What can hang from each mark
N: K R Z
Z: N
L: R
K: N
T: R
Q: J R
R: A L N Q S T
S: R Z
M: A
A: M R

Each row was made from one small tree. Brackets hold a mark, then the marks that hang from it, in alphabetical order. Every link used is in the known rows. Write each row's tree.
Known rows
{A {R N {Q J} T}}: [-14  13 -17   8   6  13 -22   7  -5  -4  -1  10   9  -3  -5   1 -31   3
   3  -1  -8 -18 -10  15  -9 -10 -11   3 -12  10   3 -22  -5 -16 -13 -14
   2 -17]
{L {R Q}}: [-13  -2  16  -4   2 -19   0 -10  -2   8   0   5   0 -15   2   2   9  21
 -11 -12  19  18  20  -4  20  -8  26  -5   0 -14   8   7  -4   0  23   2
 -15 -13]
{S {R {A M}}}: [-17  -5  19   6   5  20  11  -1  -6   5 -21 -12   0 -11   9  -9  36 -16
   3  -1 -12  16   6  -8  -7  16 -15   1   6   3   9  16  12   3   7 -18
   4   5]
{R A L {N K} {S Z}}: [  1  -1  -5  14  -6  -2 -21   0   6   4  -8 -11   4   2  16   0 -20  12
   0  12  -4   6   4  -2 -22   0   0 -15  18  10   0  -7   2  16 -10   4
  -9  15]
{M {A {R L Q T}}}: [  0  20  -7   3  20   5  -3  -5   3  -3  19  23  -2 -11   4   3 -22  13
  -3  16  -6  -8   8  -5   1 -11  12  12   3  11   0 -12  -3 -12   5   5
   0   5]
{A M {R L Q T}}: [-16  20 -33   0  27   1  -6   8 -16   3  11   9 -12   0  -6  13 -15 -17
  -9  17  -7 -23   3   4  -4  -6  -8  14   0   8  13 -20   2 -24 -10  -7
  -9   1]
{K {N R}}: [ 29 -17   0  -6  -5  -3  36  -3   8 -24  18 -24 -13  12  -4   4  35  -2
   9 -16  20  -5  -9  -6  24   6  19  -4 -18 -18 -18  16  -2 -13  18   7
  18  -9]
{A {R L}}: [ -6  -7 -10  14  16  10  11 -19   4  -2  28 -14  -4   4   6  13   2   8
  -3  -7   9  -5   1 -13   9  -7   1   5   3   7 -10 -16  -5 -12  -4  -1
  -5  -3]
{Q J {R N T}}: [  1  12  12   2  -8  25  -3  -8   0   0  -6  -7   7   6 -10  -4 -22  -2
  16  -8 -17  -7 -21  15  -8  20 -36  -2 -17  -2  -2 -20 -10  -9 -21  -8
  12 -24]
{L {R {A M}}}: [-14 -16  20  -6   1  -2  14   0 -22   7 -17   1   5  -4   7  -4  36  11
   4  -2   7  14  22  -9  10  19   6   6  11 -13  19  16  10  -6  16 -11
  -6   2]
{R L S T}: [ 14  19  -6   8   6  -8   4  -6   4   7   0   4  -4  -4   3   6 -52  13
 -14  17  16  -7 -14   9   1   4  10  10  -2  10  12 -21   5  24 -17  10
 -12  -5]
{S {R T} Z}: [ -1  -4 -15   2  -2  22  11 -36  -4  -3  -9 -34  -1 -15  15  -9  -7  -1
   1  -5  -2  14 -10   2   1   6   0 -23 -27  -4   1  14  -7  13  -2 -19
  -2   3]
{R {A M} L Q S}: [-23  27  18   0   6 -21  -9  29   5  18 -10  19  -4  -7  -3   1 -10 -16
 -16  31   3  14  12   5 -22  -3   4  14  37  12  16 -17  17   7  -5  10
 -17   3]
{K {N {R {A M} L} Z}}: [ 23 -17 -11 -26 -11  -5  27  22   1 -24  19  -1  -5  20 -14   3  35 -25
   0  -6  -1 -15   5 -15  20  13   7   7 -10  -7 -12  23   2 -15  16   0
  22   6]
{K {N {R L} Z}}: [ 35 -21 -16 -22 -13  -9  29   1  13 -26  38 -10  -7  11 -13   8  17  -7
  -5 -24  13 -15  -4 -16  35   0  19  -2 -26  -7 -23  19 -10  -9  17  10
  18  -5]
{L {R {A M} {S Z} T}}: [ -8   0   2  -6  -6 -13  13  -5 -27  13 -35  -5  14   1  13 -12  -3  17
  -6  18  15  11  10   3  -2  15  15  -5   3 -16  33   9  16   8   1 -16
 -13  11]
{T R}: [ -3 -28  13   2  15  11  -1 -26  -5  -7   0 -20   6  -3   5  -7  13   1
  23 -14  19  31  -2   1   8   5   4   9  18  -6  -1   4  -2 -17   8   9
   1 -14]
{K {N {R Q} Z}}: [ 23 -16 -11 -22 -16 -17  17  20  12 -23  25   2  -1  11 -17  -2  34 -16
  -2 -21  13  -7  -1  -8  22 -15  29  -4 -27 -13 -22  26  -7 -10  26   4
  18 -10]
{R A T}: [ 12  -5   6  -2  -5  26  -1   4  -9   4 -25   5   9  -4   3  -8 -13   2
   9  17  -2  -2  -8  11 -10  13  -4   9  -6   0  11   3  10  15  -9  -9
  -6   3]
{L {R {A M} N {S Z}}}: [-21 -13  11   7  -2 -19  -2   3 -13   7 -21  -3  15  -8   7 -11   7  24
  -4   4   6  22  19   1 -13   8  11  -9  18 -12  20  11   7  -7   8  -8
 -10   9]
{S {R L} Z}: [-10  -2  -4   7   2  13  12 -44  11  -5  15 -39 -10 -16  16   4  -3   1
 -14 -15   3  25  -2 -15  11   5  -1 -26  -5   3 -11   4 -12   7   7  -3
  -9   1]
{N K}: [ 10 -23   6   6  -1   4   6 -19 -14   2  -5 -24  -9  11  11   8  50  -3
  20 -15   5   0   4  -6   4   1   7  -5  -2  -3  -3   5  -2   8  13  -5
   7   0]
{R Q}: [ -9  -2  11   3   2  -9  -6  -1   6   6   0   0  -7 -14  -6   1  18  -1
   0  -3  11  15   3   4  -6 -13  14   1   4  -1  -3  -1  -2  -1  11   7
  -9 -15]
{S {Z {N K {R L T}}}}: [ 24 -14 -35 -11 -19  -5  -6 -25 -13 -11  -2 -23 -19  15   7  13   8  -7
   9  -6  -4 -15 -11   3  15   5  -8 -23  -5 -12 -10  11 -10   5  -8   7
   0  28]
{K {N {R S}}}: [ 26 -10   3  -2  -5 -20  37   6  12 -17  11 -22  -4  17  -3  -1  24   4
   2  -7  28  -5 -12  -5  21  -1  31   1 -13 -13 -13   9   6  -1  14  16
  15  -7]
{Q J {R S}}: [-14   7  43   7  -5  -4  26 -15   8  14  -1 -19   8  21   3  -6  15  -4
  10 -14  11  16 -13   1   0  11 -14  -3   3  -3  -7 -26   1   5  -9   3
  11 -28]
{M {A {R N}}}: [ -1 -17   5  17  20   8   4 -10   1  -9  16   4   5  -8   3  -6  23  22
  21  -8  -6   4   8 -16  -9 -10   4  10  15   6 -11   5  -3 -26  12   1
  18   5]
{M {A {R Q}}}: [-11  -2  11   7  19  -5   8  -6   4   0  14  13   2  -9   8  -4  33   8
  15  -1   2   8  13 -15  -4 -17  19   7  14   6  -8   1   1 -20  23   4
  11   2]
{K {N {R S} Z}}: [ 27 -23  -4 -14 -15 -27  33  13  10 -18  22  -8   2  20  -9  -5  30  -6
   0 -20  25  -9  -7 -10  22 -10  33   0 -24 -12 -16  20   2   1  15   7
  26  -5]
{Z N}: [ 16 -21  13   0  -7  -2   1 -16  -5   1 -16  -3 -10  -4   2  11  33  -9
  27 -13   9   6  -8   6   3   4  -6  -2  21  -6  -1   7   0   0   7   6
   0   3]
{Q R}: [ -4 -11  26   7   2  11  17 -15   9  10   8 -16   0   8  -6   0  31  -6
  15 -12   2  12  -6  -5  -7   4 -14  -2  -3 -14 -16  -3  -6  -8   3   5
   2 -11]

Which tree is each row?
[ -3  12  -5 -12  -7 -32 -10 -12  -9  13 -24  15   2  -9   7  -2 -25  16
  -7   8  22  10   2  19   8 -14  20 -17  -2 -17  22  -1   4  15   7   2
 -22   7] | {L {R Q {S {Z N}} T}}
[ -8  36  30  -2  -7  17   9   2   9  16 -12   4  15  17   2  -4 -48  -6
  -8  22  -6   1 -22  10  -5  23 -25   6  -2   6   7 -35   9  18 -28   3
  -4 -14] | {Q J {R A L S T}}
[  9  11 -18   1   5  17 -20  21 -13  -3 -14  20   0 -12 -14  -2 -40  -1
   2  25 -23 -16  -1  12 -21  26 -28  15  11  12  20  -3   5  -8 -19 -10
  -4  12] | {R {A M} L N T}
[-19   8  -8   9  18   2  -3  -3  10   0  27   1  -6  -1   1  13 -10   0
 -12   0   7  -2   5  -6   4 -20   6   2   3   8  -9 -21  -6 -13   0   7
 -12  -6] | {A {R L Q}}
[ -1 -25  -8 -20 -25 -11 -13  31  -3  -3  -3  11  10  17 -10 -10  48 -17
  -8 -13 -12 -10  14  -7   8 -23  10  -1 -19  -4 -16  29  -3   9  11   1
  13  19] | {N K {R A Q} Z}
[  2  30  20   4  -2  16   8  12  16  17 -11  11  15   9  -2  -3 -45  -1
 -10  30  -3  -4 -16   8 -16   7 -19   8  -2  -4   2 -21   5  18 -24   8
 -11   3] | {Q {R A L S T}}
[ 15 -37 -14   1 -10  -3 -19  -1  -9  -5   2  -1   5   3  -6   1  30  -2
  19 -25 -12 -10  10  -7  -5 -10  -7  -4 -12   1  -8  21 -13   2  11 -11
  17  -2] | {R {N K Z}}
[  6   5 -24  11  16  21   8 -13  -3  -3  18  -3  -3   6   6  12 -36   6
  -4   5   3 -23  -8   2   8  -2  -3   9 -12   8   0 -19  -2  -5 -12  -5
  -7  -1] | {A {R L T}}
[-23   2  19  -2   1  -2  -8  21 -11  11 -21  12  -3  -9  -7  -4  35 -21
   6  14  -4  16  15   5 -23   1  -2  10  24   0  10   5  14 -12   7  -7
  -6   0] | {R {A M} Q}
[-37   5  21  -4   0 -29   0   5 -13  16 -24   0   9  -4   7 -10  22  11
 -14  11  19  29  26   0  -6  -2  24  -9  22 -15  23   9  12   0  16  -3
 -17   9] | {L {R {A M} Q {S Z}}}
[ -7  29  -3   5  22 -11   0   2   6   5  14  27  -3  -7   9  -1 -30  13
  -9  23   3  -8   3  -2  -5 -17  19  17  12  15   3 -18   4   0   1  11
  -2   6] | {M {A {R L Q S T}}}
[-21  15 -29   4  13   4 -16  17 -27  -5  -5   9   1   1 -10   0  -7 -16
   9   3 -17 -22  -3  15 -17   0 -18  11   2  12  16 -20  -2 -34 -17 -21
   7 -14] | {A M {R N {Q J} T}}
[-21  24  14   1   6  16 -12   3  23   7  -1  10  -2 -22   6  -1 -22  -6
 -22   8 -11  21   7  -4   1  -7  -6  -5   5  10  -2  -3   1  14   4   3
 -17  -1] | {S {R A L Q}}
[ 13   5 -25  -2  -2  16 -20  -3  10  -7   7  14   4 -25  -7  -5 -54   5
 -16  -9 -24 -12  -6   1   7  -2 -16  -4 -29  15   0  13 -14  14 -11 -15
   2  -2] | {S {R L {N Z} T}}
[ 11  28 -24   2   8   3 -36  12  11  -2   6  26 -11 -25 -15   6 -70  14
 -14  13 -13 -12  -4  21 -10  -7  -8   3  -4  11   5 -14 -10   0 -12   5
 -17  -8] | {R L N Q T}
[ 14  -4  -4   0  -7 -28   5   0  10  -3   8   4 -15   4  -3   6  -1   3
  -2  -9  14  -4 -15   6  16  -6   2   1  22  -6 -12  -3  -2   9  -8  30
   0  18] | {Z {N {R L S}}}
[ -1  -9   0  13   8  15 -10 -12   0  -3  -6 -20  -4 -12  10  -3  16   5
  11 -18 -16   2   0  -7  -3   0 -15 -14 -16   3  -2  13  -9   9  10 -12
  10  -1] | {S {R {N K}}}
[-13  27   3  -4  -3  15  -7 -10   0   2 -17  -4  -4 -15   5  -6 -22 -10
 -10  -3 -11   5 -13  11  12   5  -7  -9 -22   8  11  -8  -2  15  -4 -16
  -1 -22] | {S {R {Q J} T}}
[  1  -2   4   2  -9 -12 -20  25  19   3   4  28  19  -9 -10  -8 -37  10
 -12   6  -3   1   6   1 -17  -7  -1  11  16  16  -2   2   6  15 -11   3
  -2   6] | {R A L {N Z} S}
[ 15  12   0  -1  -2  23  -2   2   0   1 -10  11   3  -6   1   2 -46   4
  -7  24  -4  -8 -10   8  -3  16  -6  11   1   8  11  -6   7  16 -15   2
 -14   3] | {R A L T}
[ 13  11 -14  -2 -10  -3   0  20  -2  -1  -7   2  -1  20   7  -3 -24   6
 -17  18  -4 -26  -9   4  10   0   8   5 -16   3  -2  -1   8  30 -18  10
  -1  26] | {N K {R A L S T}}
[  3   0   3   4  -2 -10  -9   7  16  10  15   8   9  16 -12   3  -5  -2
   2 -11 -13 -11   1  -8 -12 -11 -19  -3  -7   2 -13  -7 -12   7  -8   5
   9  -1] | {Q {R L {N K Z} S}}
[  1 -18   2   6   1  12 -14  16 -23   0 -25  -2   1   6   1  -2  42 -10
  26   5 -21  -4  13   0 -27  14 -22   4  16   1   9  16   5  -9   0 -15
   9  10] | {R {A M} {N K}}
[-20  17  25   0  -1  21  -1   5   0   3  -2  -1   4   7 -11   3   0 -17
  11  -1 -30   6  -4   0 -15  33 -47   5  19   5   0 -22  -2 -23 -15  -4
   8 -13] | {Q J {R {A M} L N}}
[ 10   1 -14 -13 -10 -19 -19   3  -1  -2   4   7 -24   7  -4  19  25 -14
   3 -10  -6 -14   0   2  21 -14  -3  -7  14  -5 -11   5  -8   4   4  19
  -1  22] | {Z {N K {R L Q}}}
[  4 -27 -20 -16 -19 -21  -5  17  -4  -5  13   3  -1  13 -14  -4  50 -15
  -7 -27  -6 -14  13  -9  18 -26  18  -6 -26  -7 -22  28 -12   6  13   4
  17  11] | {N K {R Q} Z}
[ -5   2   6  18  -6  -4 -16   3  17   2  -1  -5  12 -10   6  -7 -39  19
  -9  14   2  18   0   2 -27   1   0  -7  25   9   1  -7   5  10 -13   9
 -17  10] | {R A L N {S Z}}
